Known rows, with every way that one mark hangs from another
niteb{kuzak leved mufir sezor}: -0.762  0.869 -2.992  0.505  5.029  0.839  1.842 -1.071 -1.981 -4.101 -1.220  3.597  0.994  2.046  2.186 -2.396  0.339 -0.267  0.629  1.901  3.654  3.947 -0.202 -1.893 -1.359  1.015
leved{novu{zomel{niteb{kuzak}}}}:  0.095 -0.979  1.021  1.834  1.588 -0.246  1.716  2.063 -3.613 -2.446 -0.482  0.264  0.016 -1.913 -1.326 -1.054  2.939  0.003  0.027  1.154  2.789  1.089 -0.797  0.032 -1.342 -0.419
danan{niteb{leved}}: -0.692 -0.228 -0.067 -0.204 -0.320  0.551  0.402 -1.070 -0.246 -1.886  0.125  1.394 -0.485 -0.912 -0.108 -1.507  1.347  1.370  0.675  1.163  2.907  2.244  0.262  0.204 -0.408  0.909
mufir{niteb}: -0.009 -0.276 -0.707  0.615  0.184 -0.601 -0.151 -0.072  0.819 -1.225  1.602  0.397 -0.948  0.618  0.672  0.153  1.279 -0.918 -0.177  0.548  1.570  0.263  0.799 -0.131  0.480  0.045
mufir{niteb{leved{novu{puga sezor zomel}} sizi}}: -0.209  0.641 -2.352  0.706  2.279  1.181  3.254  1.381 -1.076 -1.383  1.832  8.180  4.139  1.933 -1.558 -1.227  5.390 -2.663  2.484  1.208  4.211  4.671 -0.276  1.079  0.795  2.351
zomel{novu{leved puga{niteb{kuzak mufir sizi}} sezor}}:  0.319 -0.936 -1.591  0.050  4.994  2.563  2.263  0.261 -4.026 -4.627 -0.641  5.290  4.632  4.619  3.284 -4.004  4.849 -3.824  1.005  1.106  7.443  4.046 -0.214  1.375 -0.056  2.467
leved{novu{puga sezor zomel{niteb{mufir}}}}:  1.035 -1.210  1.189 -0.400  3.670  1.245  2.419  1.802 -3.367  1.022  0.303  3.057  1.199 -1.123 -2.107 -1.224  5.356 -1.267  0.570  0.540  3.107  3.790 -1.492  0.145 -0.450  1.398
novu{leved puga zomel{niteb}}:  0.502 -1.754  0.727  1.205  1.572  1.565  1.176 -1.657 -0.110 -0.211  1.317  3.996  0.527 -3.131 -1.782 -1.321  3.034 -0.477  2.875  1.410  2.429  0.893 -0.566  1.149  0.347  1.277
zomel{novu}:  0.938 -0.729 -1.488  0.365  0.459 -0.103 -0.373  1.341 -3.414  0.487 -0.172 -0.067  0.238 -0.441 -0.501 -0.959  1.977 -0.037 -0.874 -0.073  1.831  0.192 -0.057  0.118 -0.397 -0.305
puga{niteb{kuzak leved{novu{zomel}} mufir sizi}}: -1.268  0.596 -0.606  1.451  2.681  1.372  3.279  2.428 -3.379 -4.277 -1.471  4.710  4.290  3.890  1.511 -2.920  1.821 -2.049  2.891  0.531  4.365  6.678 -1.074 -0.400 -1.139  1.744
kuzak{niteb{sezor{novu}}}:  0.549  0.424 -2.770  0.045  3.180 -0.377  1.157  0.440 -2.297  0.007 -0.031  1.862  0.539 -3.409 -1.013  0.444  3.869  0.220 -1.108  2.387  2.699 -0.535 -2.401 -1.044  1.042  0.095
zomel{novu{leved puga{niteb{mufir}} sezor}}:  1.027 -1.551 -1.202 -1.020  3.003  2.378  1.364 -0.057 -3.252 -2.000  0.075  5.679  1.698  0.443  1.811 -2.935  4.536 -3.039  0.741  0.356  5.861  2.925 -0.234  1.240  0.854  2.436
segur{niteb{leved sezor{novu} sizi}}:  0.407 -0.040 -3.845  0.459  2.951  0.021  0.920  2.547 -2.856 -1.774 -1.067  5.510  4.820  0.952 -1.282 -0.720  1.809 -1.336 -0.210  3.315  6.712  3.186 -1.360 -1.374 -0.980  0.924
kuzak{niteb{leved{novu{zomel}} mufir sizi}}: -0.756  1.551 -1.982  0.930  2.736  0.337  4.178  1.687 -2.817  0.841 -0.873  4.518  4.000  2.189 -0.689 -1.280  3.227 -1.170  3.353  1.100  2.348  7.409 -3.044 -1.107 -0.550  1.575
segur{niteb{kuzak mufir sezor{novu{zomel}} sizi}}:  0.997 -0.531 -3.621  1.343  8.103  1.470  1.518  1.654 -3.502 -3.520 -0.134  1.713  4.960  1.237 -0.995 -1.624  3.375 -1.895  2.325  3.085  6.091  2.246 -2.095 -2.171 -1.790  1.584
leved{novu{puga zomel}}:  0.109  0.074  1.085  0.167  1.658  1.135  2.336  1.647 -0.795  0.318  0.246  2.993  2.041 -1.374 -1.907 -0.097  1.835 -0.875  2.332 -0.437 -0.119  0.538 -1.300  1.220  0.654  1.219
kuzak{niteb{leved{novu{puga zomel}} sezor sizi}}: -0.868  1.770 -2.640  0.346  3.890  0.442  4.921  1.210 -2.101  0.535 -0.615  8.137  6.051 -0.971  0.163 -1.296  3.349 -0.948  2.816  2.717  2.314  5.237 -3.260  0.406  0.603  2.411
segur{niteb{mufir sezor{novu} sizi}}:  0.908 -0.334 -2.564 -0.202  6.036  0.683  0.965  2.929 -3.033 -0.498 -1.051  1.647  4.861  2.881 -0.830 -0.688  1.730 -1.868 -0.272  2.473  6.002  3.411 -1.813 -1.688 -1.217  0.863
leved{novu{puga}}: -0.193  0.330  2.308 -0.627  0.875  0.370  2.225  2.316 -0.800 -0.096 -0.919  2.159  1.535  1.274 -0.260  0.236  0.059 -1.002 -0.492 -0.468  0.465  1.176 -1.102  1.244  0.426  0.565
segur{niteb{kuzak mufir sezor{novu{zomel}}}}:  1.386 -0.704 -3.372  1.031  7.220  1.266  1.057  0.843 -3.237 -4.529  0.334  1.562  2.256 -2.154 -1.318 -1.045  2.947 -1.457  1.860  3.072  5.578  0.198 -1.816 -2.349 -0.941  1.233
niteb{kuzak leved mufir sizi}: -1.014  1.213 -1.322  1.055  3.183  0.774  1.966 -0.253 -1.767 -3.367 -1.123  2.322  2.778  6.820  1.892 -2.579  0.562 -0.982  1.353  1.027  3.304  5.627 -0.196 -1.012 -1.739  1.200
danan{niteb{sizi}}: -0.413 -0.402  0.920 -0.122  1.494  0.915  0.436  0.303  0.044  0.223  0.049 -1.387  2.509  2.128  0.138 -1.169  1.304  0.878  0.400  0.669  2.270  1.512 -0.014  0.924 -0.695  0.975
mufir{niteb{leved{novu} sezor}}: -0.709  0.520 -3.130  0.442  1.888 -0.556  2.104  1.834 -1.861 -2.250 -0.085  5.967  1.008  0.207 -0.060 -0.417  1.581 -0.991 -0.644  1.385  4.775  3.917  0.501 -0.846 -0.325  0.426

Rows
 0.024  0.620 -3.661  0.668  3.197  0.404  2.610  3.084 -2.973 -0.701 -1.443  6.903  6.329 -0.713 -0.792 -1.021  0.981 -1.392  2.272  2.697  4.712  4.846 -1.957 -0.753 -1.579  1.558
segur{niteb{leved{novu{zomel}} sezor sizi}}
 0.437 -0.480 -3.755  2.522  7.504  2.434  2.670 -0.770 -1.176 -5.375  2.344  6.631  4.469  1.177 -2.010 -1.452  5.681 -2.792  3.710  2.807  6.940  0.092  0.198  0.534  1.059  2.493
mufir{niteb{kuzak sezor{novu{leved puga zomel}} sizi}}
-1.016  0.351 -2.454  0.857  4.379  1.418  3.392  1.459 -3.539 -4.795 -1.322  5.999  2.308 -0.800  1.994 -2.928  1.688 -1.475  2.129  1.285  4.832  4.884 -0.838 -1.173 -1.115  1.691
puga{niteb{kuzak leved{novu{zomel}} mufir sezor}}
-0.414  1.213 -3.345 -0.420  3.701 -0.129  2.173 -1.157 -1.414 -0.204 -1.079  4.294  1.035 -0.542  2.288 -1.342  1.727 -0.047  0.617  2.352  2.315  5.131 -2.119 -2.062 -0.131  1.038
kuzak{niteb{leved mufir sezor}}
 0.081 -0.123 -1.273  1.212  4.630  1.868  2.325 -0.981 -2.521 -2.884  0.556  5.390  3.379  2.486  0.587 -3.569  5.607 -1.435  2.126  2.589  5.038  5.749 -0.893 -0.044 -1.259  2.195
novu{puga sezor zomel{niteb{kuzak leved mufir sizi}}}
 0.212 -0.355 -3.665  1.214  7.153  2.393  1.620 -1.203 -3.538 -5.074  0.849  2.931  0.539 -1.810 -2.423 -2.721  5.101  0.749  2.902  2.563  6.645  2.507 -0.300 -1.812 -0.558  2.026
danan{niteb{kuzak leved mufir sezor{novu{zomel}}}}
 0.951 -1.022 -0.858  0.236  1.902  1.629  1.211 -0.091 -2.207 -0.919 -0.085  3.839  1.415  0.115 -0.660 -1.432  2.311 -1.098  1.089  0.343  3.354  0.685 -0.159  1.420  0.559  1.222
zomel{novu{leved puga}}
-0.962  0.758 -4.106  1.603  3.872 -0.232  1.690 -0.283 -0.964 -5.062  0.079  4.801  3.184  3.700  2.534 -2.115  1.710 -1.231  0.264  2.871  5.401  3.535  1.031 -0.689 -1.227  1.036
mufir{niteb{kuzak leved sezor sizi}}
 0.461  0.319 -1.732  0.117  1.437  0.866  1.356  1.214 -2.347  0.422  0.558  3.005  1.288 -2.614 -2.974  0.106  3.972 -0.930  1.626 -0.118  1.187  0.387 -0.721 -0.049  0.554  0.852
leved{novu{sezor zomel}}
 0.016  0.527 -3.066  0.870  4.620  1.078  3.439  1.870 -3.940 -4.221 -1.085  5.430  5.232  2.821  0.067 -2.074  3.428 -2.803  2.493  2.287  6.536  6.122 -2.171 -1.597 -1.996  2.022
segur{niteb{kuzak leved{novu{sezor zomel}} mufir sizi}}
 0.537 -0.584 -3.076  1.314  5.736  1.687  1.553  1.046 -0.974 -0.647  2.806  4.746  3.997  0.231 -2.456 -0.709  5.202 -1.972  2.144  2.030  4.121  0.656 -0.071  0.311  1.168  1.825
mufir{niteb{sezor{novu{puga zomel}} sizi}}
-0.457 -0.189 -1.668  1.267  6.587  1.606  2.733 -0.403 -2.785 -2.661 -0.466  5.437  4.074  2.164  1.071 -3.872  3.302 -0.798  1.901  3.227  5.111  6.068 -0.962 -0.585 -1.674  2.220
novu{puga zomel{niteb{kuzak leved mufir sezor sizi}}}
-0.635  1.772 -1.094 -0.701  1.205 -0.163  4.435  1.475 -2.068 -0.130 -0.983  7.508  4.577  1.765  1.067 -0.573  4.301 -1.875 -0.054  1.880  3.046  5.181 -2.865  0.767  0.955  1.802
kuzak{niteb{leved{novu{puga sezor}} sizi}}
 0.491 -1.208 -3.591  0.986  3.014  2.343  0.914 -0.338 -1.999 -2.248  0.979  5.993  1.745 -4.917 -2.317 -1.087  3.619 -1.333  2.954  1.511  5.005 -0.552 -0.355 -0.076  1.290  1.715
puga{niteb{sezor{novu{leved zomel}}}}
 0.924 -0.372 -3.618  0.862  4.062  1.497  0.241  0.477 -2.250  0.100  1.043  2.589  1.278 -4.049 -3.956 -0.212  3.566  0.063  1.699  1.161  2.261 -1.230 -0.692 -0.962  0.601  0.691
niteb{sezor{novu{zomel}}}
-1.516  0.632 -2.466  0.373  4.101  1.035  2.102  0.491 -2.092 -4.714 -1.951  4.969  4.137  4.311  4.677 -3.559  0.318 -1.645  0.336  1.970  5.285  5.955 -0.241 -0.783 -1.463  1.662
puga{niteb{kuzak leved mufir sezor sizi}}
 0.262 -0.855 -0.163 -0.501  0.788  0.986  1.283  1.355 -3.156 -1.720 -0.788  4.996  0.840  1.555  2.759 -3.073  1.989 -1.713 -0.024  0.419  4.417  5.469 -0.424  0.499 -0.198  1.535
zomel{novu{puga{niteb{leved mufir}}}}
-0.188 -1.024 -0.343  1.737  5.323  3.272  2.616 -0.053 -1.731 -4.938  0.704  5.087  4.283  3.185 -0.476 -2.619  4.048 -3.160  4.575  1.004  5.733  2.530 -1.051  1.057  0.853  2.752
sezor{novu{leved puga{niteb{kuzak mufir sizi}} zomel}}
-0.584  0.226 -1.369  0.521  1.842 -0.332  2.291  3.926 -4.141  0.621 -2.331  5.262  4.282  1.941 -0.541 -1.787  1.725 -0.265 -1.929  1.783  5.660  6.225 -0.761 -0.397 -1.960  0.232
zomel{niteb{leved{novu} sezor sizi}}
-0.498  0.355 -0.865  1.113  1.266 -0.412  2.388  2.970 -4.774 -3.318 -1.689  4.227  2.962  3.228 -0.090 -1.945  4.054 -1.059 -2.093  2.015  6.507  4.837 -0.484  0.182 -1.730  0.036
zomel{niteb{kuzak leved{novu{sezor}} sizi}}
-0.305 -0.695 -1.366  0.549  5.238  3.276  2.860 -1.766 -0.709 -4.764  0.694  6.234  4.749  2.148  2.246 -3.538  4.415 -3.507  4.672  1.236  4.567  3.169 -0.518  1.276  0.578  3.658
novu{leved puga{niteb{kuzak mufir sizi}} sezor zomel}
